Each row comes from the steps of one path. Every step used is in the known rows, and no mark comes twice. Write the path behind each row, first mark first.
(in the rows, 128 means zero)
Known rows
zedepuf-tavap: [137 121 128 105 146 118  94 172  98 151 112 179 155 114 163 147 194 114
 148 110 115 141 136 206 121 155 149 140  94 126 100  87 111  92 192 114
 101  94 142 170 154 153 137 128 150]
pemos-pinud: [147 141 154  84 130 145  80 188  82 134 100 176 143 132 148 130 175 141
 143 143 125 146  94 176 137 117 143 143 104 135  96 112 173  91 137  98
 163 108 121 165 164 155 147 135 162]
lavi-ladup: [133 111 146 131 136 124 146 183 101 136  85 169 155 128 172 126 188 144
 126 139 122 123 118 145 106 132 158 162 120 132 124 120 139  91 149 118
 180 126 130 177 149 173 154 177 158]
nimam-vibob-femafi: [128 123 165 100 143 132  98 175 108 123 100 144 138 147 151 167 186 114
 127 125 161 154 121 176 101 156 145 163 122 139 155  91  86  99 147 123
 176 160 102 116 172 125 135 152 160]
talo-kiru-nalal-bura: [118 152 113 107 141 127 154 205  86  91  81 182 176 152 139 121 193 153
 146 174 106 147 171 168 135 171 133 163  96 139 138 101 123 114 132 124
 147 152 104 111 143 176 158 129 142]
fizem-pemos-tavap: [139 155 159  90 147 133 109 174  92 134 107 154 145 115 175 178 188 143
 127 101  99 122 102 141 139 158 155 134  93 141 118  79 121 110 198 114
 152 125 111 163 185 170 138 164 167]
zedepuf-tavap-pemos-kiru: [175 123 120  82 179 129 119 142 107 121 131 149 157 104 143 188 188 122
 142 109  88 115 144 204 126 144 149 125  87 112 100  73 126  89 229  86
  80 151 134 175 150 144 136 121 154]
nimam-vibob: [147 130 149 120 124 134 113 180  88 133 101 153 155 136 133 146 175 113
 130 135 144 149 126 171 106 147 155 146 111 137 119  79  95 100 154 108
 155 120  93 148 169 137 138 165 144]
pinud-pemos-nibi: [100 129 154 107 128 111 129 146  76 104  82 154 143 169 176 141 152 112
 118 103 126 137  74 160 133 149 148 139  85 115 117  83 115 112 169 142
 130 125 113 164 172 166 144 137 158]
zedepuf-tavap-pemos-kiru-nalal: [175 130 125  78 188 133 117 167 106 117 118 153 155 121 138 150 191 129
 136 108  69 128 154 195 121 155 161 119  81 104 114  89 115  78 233  88
  76 143 147 165 148 148 130 117 155]
fizem-vibob-femafi: [128 135 161  97 140 115  91 192 122 106  87 159 137 127 181 154 217 119
 123 131 157 171 116 167 108 162 131 162 123 144 134 110 112 109 141 138
 207 191 128 128 174 129 140 152 182]
ladup-lavi: [146 132 137 119 140 134 108 188 114 107  99 199 166 149 162 121 203  91
 112 136 150 137 126 181 111 138 137 160  98 149 117  89 128 110 181 111
 169 145 111 188 130 179 180 135 156]
zedepuf-tavap-pemos-nimam-vibob-femafi: [161 125 123  89 163 139 127 116 107 128 136 118 139  93 131 191 178 115
 102  92 106 134 122 209  91 138 148 124  95 119 114  54  95  80 201 109
  97 192 135 120 169 124 129 154 168]
nidabef-nibi-pemos-nimam: [144 150 189 144 137  76 127 138 109 150 125 167 150 143 155 158 165 102
  88  89 138 126  80 148 136  96 159 170 100  92  90  97 120 126 147 121
 138 145 127 126 155 163 151 180 201]
talo-kiru-vibob: [158 136 125 114 132 103 156 165  77  84 102 177 168 122 147 129 183 131
 163 163 124 145 165 161 138 152 134 183 125 121 133  95 121 112 144 125
 161 157  92 138 139 163 151 168 150]
nibi-pemos-nimam-nalal-bura: [135 190 151 127 131 136 146 138  96 120  90 143 158 113 129 161 156 148
  98 102 109 161 104 147 129 112 182 135 104 122  82  75 121 115 124 115
 141 175 109 109 166 179 156 170 191]
pinud-pemos-nimam-nidabef-nibi: [134 137 141 178 144  78 149 138  68 128 111 160 157 141 146 115 153 121
  68  86 144 149  50 150 129 113 146 145 103 113  99  72  95 131 172 117
 118 138 103 115 152 165 145 184 180]
tavap-pemos: [135 115 148  96 145 137 155 138 101 116 114 165 149 121 154 160 164 135
 129 116 118 116 137 168 103 141 145 141  72 123 110  78 143  81 156 111
 127 140 125 152 155 155 163 168 138]
gepa-nalal: [113 116 166 118 149 111 128 220 110 132  90 185 162 170 168 140 197 117
 152 133 116 133 101 180 121 150 148 176 113 109 115 131 132  90 149 116
 130  98 158 136 162 164 138 142 140]
fizem-pemos: [125 148 160 124 142 116 135 170  95 119  95 150 144 110 182 143 185 159
 123 104 128 136 118 130 116 147 152 142  93 136 126  94 120 103 154 113
 149 134 104 161 170 166 155 165 158]
bura-nalal: [122 126 153  95 114 134 136 184 111 122 103 179 153 144 174 122 160 140
 139 132 141 124 114 173 128 164 162 168 121 120 107 113 122  96 124 110
 150 104 141 134 154 170 145 151 140]
talo-kiru-pemos-fizem-vibob: [157 164 128  86 130 139 150 167  74  93  86 141 170 116 148 135 196 130
 127 151 110 138 150 134 124 155 120 155 112 113 118  60 112 111 209 125
 160 150  67 148 154 146 147 176 162]
pinud-pemos-fizem-vibob: [140 162 157 101 114 128 154 147  69 113  80 137 146 124 159 118 182 141
 101 124 129 172  71 138 140 152 146 108 110 130 114  73 127 118 194 145
 150 150 103 162 175 127 144 179 176]
kiru-pemos-nimam-nidabef: [147 155 128 156 163 129 114 166  74 129 100 163 171 104 140 136 158 133
  81  96 101 135 116 148  90 126 140 144 108  99  92  69  92  93 184 102
 130 130  89 146 159 177 143 196 156]
nimam-pemos-fizem: [150 145 150 100 138 155 142 160  67 136  99 147 159 106 132 149 168 130
 127 138 151 138 108 150 131 144 131 138  89 113 119  45 117  93 147 120
 127 110  95 147 147 159 146 160 170]
nimam-zedepuf: [138 153 127 127 151 120 123 195 115 120  97 201 156 156 146 140 186 118
 129 122 142 131 129 162  93 153 130 151  92 126  98 117 105 103 118 141
 184 103 108 101 168 156 154 124 156]
ladup-lavi-nalal-bura: [120 141 121 121 138 124 131 219 100 101  74 191 174 158 131 113 204 129
 109 150 134 156 141 177 123 167 144 136 118 156 146 105 132 101 174  94
 171 177 105 144 143 186 186 138 147]
talo-kiru-pemos-nibi-nidabef: [112 129 148 108 136 131 117 177  88  90 103 149 165 156 124 146 163  95
 143 115 111 116 150 135 127 149 117 183  97  93 126  68 103 111 190 113
 153 137  79 155 158 188 142 144 146]
zedepuf-tavap-pemos-fizem-vibob: [177 139 136  65 134 155 130 140  86 126 115 125 158  86 133 156 195 129
 120 109 101 166 132 187 121 149 151  95  91 118  88  46 125  81 222 120
 115 149 132 162 164 123 137 171 165]
nalal-bura: [115 150 135 121 136 126 124 181  88 115  88 174 170 131 156 165 184 155
 129 154 124 162 137 186 132 162 142 142 104 151 111  95 147 118 114 129
 156 159 113 132 161 164 163 146 138]
fizem-pemos-nimam-vibob: [163 168 137 148 141 125 145 150  83 123 106 117 145  91 142 151 174 143
  81 109 118 138  93 130  96 124 158 128 110 134 110  72  96 113 162 105
 146 173  86 136 186 149 136 185 172]
lavi-nalal: [122 118 138 122 142 105 134 208  91 139  76 198 147 140 146 107 177 140
 150 127 129 132 125 152 118 165 151 151 119 116 136 125 118  76 162  95
 139  99 126 135 171 166 153 164 148]
kiru-vibob: [157 138 155 121 139  98 124 171  82 108  93 178 158 121 158 126 175 136
 143 135 118 172 143 164 125 153 157 156 128 118 125 110 128 100 142 134
 165 148 118 154 157 156 147 186 146]
nimam-ladup-lavi: [162 132 136 118 131 140 131 197  86  98  99 187 186 174 166 133 191  87
  97 148 173 130 115 168 101 123 145 179 118 162 133  83  99  94 158 104
 194 126 122 192 118 159 159 135 168]
nimam-ladup-lavi-nalal-bura: [140 143 121 120 127 128 152 223  75  89  75 180 195 181 138 122 190 123
  93 160 156 148 128 166 114 148 151 158 135 170 158  98 102  85 152  92
 194 155 113 154 129 164 165 140 160]
nimam-ladup: [150 129 145 118 132 128 138 187  70 120  97 178 175 157 169 147 167 117
 124 144 159 127 112 159 110 130 150 179 118 144 124  93  99  87 124 113
 173  92 130 171 144 143 137 151 162]
nidabef-nibi-pemos: [118 133 212 123 128  75 117 156 114 150 117 171 150 164 166 153 171 108
 115  86 152 136 103 147 143 115 162 171  87  97 115 102 114 118 152 117
 150 117 122 134 151 162 154 169 185]
pinud-pemos-kiru-nalal-bura: [123 171 139 114 168 103 147 179  84  93  74 156 156 161 155 131 183 162
 109 139  83 146 110 159 150 170 159 123 105 126 145 114 131 126 185 115
 115 177 111 146 159 159 143 115 157]
nidabef-nibi-pemos-pinud: [129 146 219  96 117  95  86 165 102 149 118 160 142 166 150 143 165 122
 118  95 141 142  84 152 157  90 162 160  90 102 106 110 149 108 150  99
 161 117 119 141 154 156 148 156 196]
vibob-femafi: [109 118 164  96 165 119  97 174 118 121  97 182 134 141 185 166 195 127
 140 123 155 139 117 178 114 157 131 178 114 130 149 111 118  99 134 137
 169 154 133 127 164 148 152 140 166]

Which path is each row?
[122 142 166 111 142 125 111 173  85 103  89 132 146 137 177 156 172 132
 120  99 127 148 101 133 120 144 150 142  90 121 119  84 111 108 155 127
 161 141 100 161 181 175 146 152 164] -> fizem-pemos-nibi
[169 154 106 125 162 139 173 132 108 106 122 172 154 118 129 163 161 126
  88 111 108 104 113 162  74 123 133 130  76 111  75  88 129  93 135 128
 148 168 120  94 170 154 162 158 162] -> tavap-pemos-nimam-zedepuf
[140 142 139  86 140 142 108 171  84 146 113 163 156 117 146 191 172 106
 136 127 122 109 110 174 139 159 138 146  78 130 114  53 109  96 170 104
 135 103 116 156 153 180 130 138 168] -> nimam-pemos-tavap
[183 166 161 123 172  96 129 170  86  85  96 133 154 102 161 154 193 162
 127 122  99 151 131 122 138 147 160 144 134 116 141 107 123 119 181 102
 158 195  87 169 165 156 138 167 172] -> fizem-pemos-kiru-vibob
[ 91 125 178 125 124 120 117 159  85 111  96 148 143 169 134 128 148 102
 122  85 131 148  72 141 148 144 145 142  90 107 123  82 116 121 175 133
 140 137 116 167 183 177 138 144 160] -> pinud-pemos-nibi-nidabef
[158 150 153 184 157  95 129 168  79 125 117 139 160 108 145 132 173 140
  72  80 146 157  77 123 117 109 148 146 110 118 100  71  88 128 161 103
 146 152  90 111 159 172 146 199 188] -> fizem-pemos-nimam-nidabef-nibi
[135 141 211  93 130  91  93 161 110 162 126 173 153 168 162 183 173  93
 120  85 124 121  90 157 163 125 165 164  91 100 106  89 116 124 189 117
 153 110 130 139 163 164 140 168 192] -> nidabef-nibi-pemos-tavap
[112 122 171 126 132 142  99 183  89 123 107 136 156 141 103 156 150  85
 131 105 156 145 107 146 133 140 128 156  81 102 121  52 100 101 132 107
 151 129 104 157 159 193 130 132 169] -> nimam-pemos-nibi-nidabef
[148 128 157  63 135 160 122 148  86 117 115 151 139 122 139 152 159 153
 132 128 107 126 111 171 120 113 145 123  75 129  99  87 183  71 152  90
 144 138 123 156 159 149 159 153 151] -> tavap-pemos-pinud
[159 136 170  60 146 164 142 141  99  97 102 124 144 107 149 167 192 140
 109 124 134 165 112 153 111 149 135 124 102 123 125  66 141  86 175 138
 175 202 120 129 176 115 153 188 176] -> tavap-pemos-fizem-vibob-femafi
[132 154 122 140 141 101 167 120  78 124  99 170 138 118 168 131 159 132
  89 111 112 117  62 156 119 131 147 137  96 122 100  91 131 119 167 129
 105 151 122 153 167 160 151 159 169] -> pinud-pemos-nimam
[133 157 191  74 127 142  96 159 109 162 114 172 153 133 157 194 165 111
 136  95 100 115 102 159 157 133 162 139  82 110 105  88 126  99 181 111
 150 109 125 176 180 169 135 166 185] -> nibi-pemos-tavap
[143 168 168 131 135 122 136 132 104 151 111 166 153 106 149 164 155 123
 102 101 118 119  90 147 123 101 152 146  94  95  89  97 128 105 140 113
 133 150 120 159 174 168 148 176 191] -> nibi-pemos-nimam
[121 126 208 155 131  97  99 181  99 152 117 162 175 156 133 137 159 112
 106  73 170 168 104 142 141 107 155 159  96 100 110  79  83 110 147  95
 159 101  91 124 147 169 146 193 185] -> nimam-nidabef-nibi-pemos
[135 149 149  74 155 131  88 175  89 135 102 176 155 136 176 179 178 117
 125 107  68 105 131 166 121 167 151 149  90 112 112  75 116  91 231 118
 136 103 117 173 169 170 137 166 144] -> kiru-pemos-tavap
[140 146 140 117 161 100 142 150  89 107  96 165 142 142 170 152 177 134
 124 126 114 112  88 156 146 148 145 144 107 120 125 103 129 127 197 105
 113 150 104 178 158 155 144 123 165] -> pinud-pemos-kiru
[165 123 136  65 151 158 136 128  83 136 124 144 158  97 136 163 176 134
 135 101  99 140 131 194 125 147 151 107  84 109  97  47 131  74 219 119
  83 120 135 160 159 136 146 164 152] -> zedepuf-tavap-pemos-fizem
[175 167  86 139 164 117 121 165 105 135 119 187 161 114 131 152 189 108
 104 108 108 129 108 192  90 132 134 132 101 115  64 101  97 108 156 137
 132 129 133 101 172 153 136 121 177] -> pemos-nimam-zedepuf-tavap
[113 135 158  94 148 124  91 172  84 107  81 156 156 158 175 155 161 107
 116 103  98 129 130 158 102 152 148 155  90  94 112  82 108  91 190 132
 146 118 102 171 168 177 143 153 140] -> kiru-pemos-nibi
[146 159 124 131 161 116 128 147  86 123  98 172 151 108 166 146 168 129
  92 110  83 109 118 156  90 135 145 155 101 100  96  84 120  98 186 119
 124 144 113 158 160 170 150 177 151] -> kiru-pemos-nimam
[155 180 113 148 142 122 179 189  67  85  84 136 179 127 142 133 185 157
  53 133 126 141  97 128 106 129 154 134 134 161 145  89 106 103 161  91
 177 208 101 139 154 174 161 168 184] -> fizem-pemos-nimam-ladup-lavi-nalal-bura
[104 131 182 115 145 132  78 186  93 113  95 149 156 161 134 145 158  99
 123  83 103 139 127 139 115 151 141 158  98  85 119  76 106  98 191 120
 155 127 104 172 176 184 137 158 143] -> kiru-pemos-nibi-nidabef
[136 131 206 128 133 112  77 183  96 163 127 164 178 158 131 167 161  99
 111  71 149 158  92 152 161 116 157 153  95 104 101  67  84 114 183  95
 161  92  99 126 157 171 133 192 193] -> nimam-nidabef-nibi-pemos-tavap
[177 148 105  95 182 127 127 163 122 108 126 165 162 131 125 181 191 117
 126 102  98 115 150 190 100 149 133 119  82 110  91  93 104  93 195 111
 124 143 119 112 160 141 140  95 162] -> nimam-zedepuf-tavap-pemos-kiru
[181 152 142 119 168 105 129 168  80  96 104 142 162 106 130 163 176 127
 134 148 124 139 141 155 139 148 142 154 117 106 137  80 112 105 154  94
 138 177  90 158 133 166 129 141 174] -> nimam-pemos-kiru-vibob
[113 137 191 129 137 133 100 186  95 110 101 126 148 137 135 146 166 120
 125  80 132 158  98 114 133 139 146 143  96 113 126  83 111 115 156 119
 170 148 102 163 191 184 139 159 167] -> fizem-pemos-nibi-nidabef
[150 151 210 117 165  72 103 187 119 132 109 169 155 180 150 140 184 109
 115  98 121 135 112 139 153 121 170 168 103  81 128 122 107 123 183 100
 139 137 126 136 148 159 140 144 200] -> nidabef-nibi-pemos-kiru-nalal
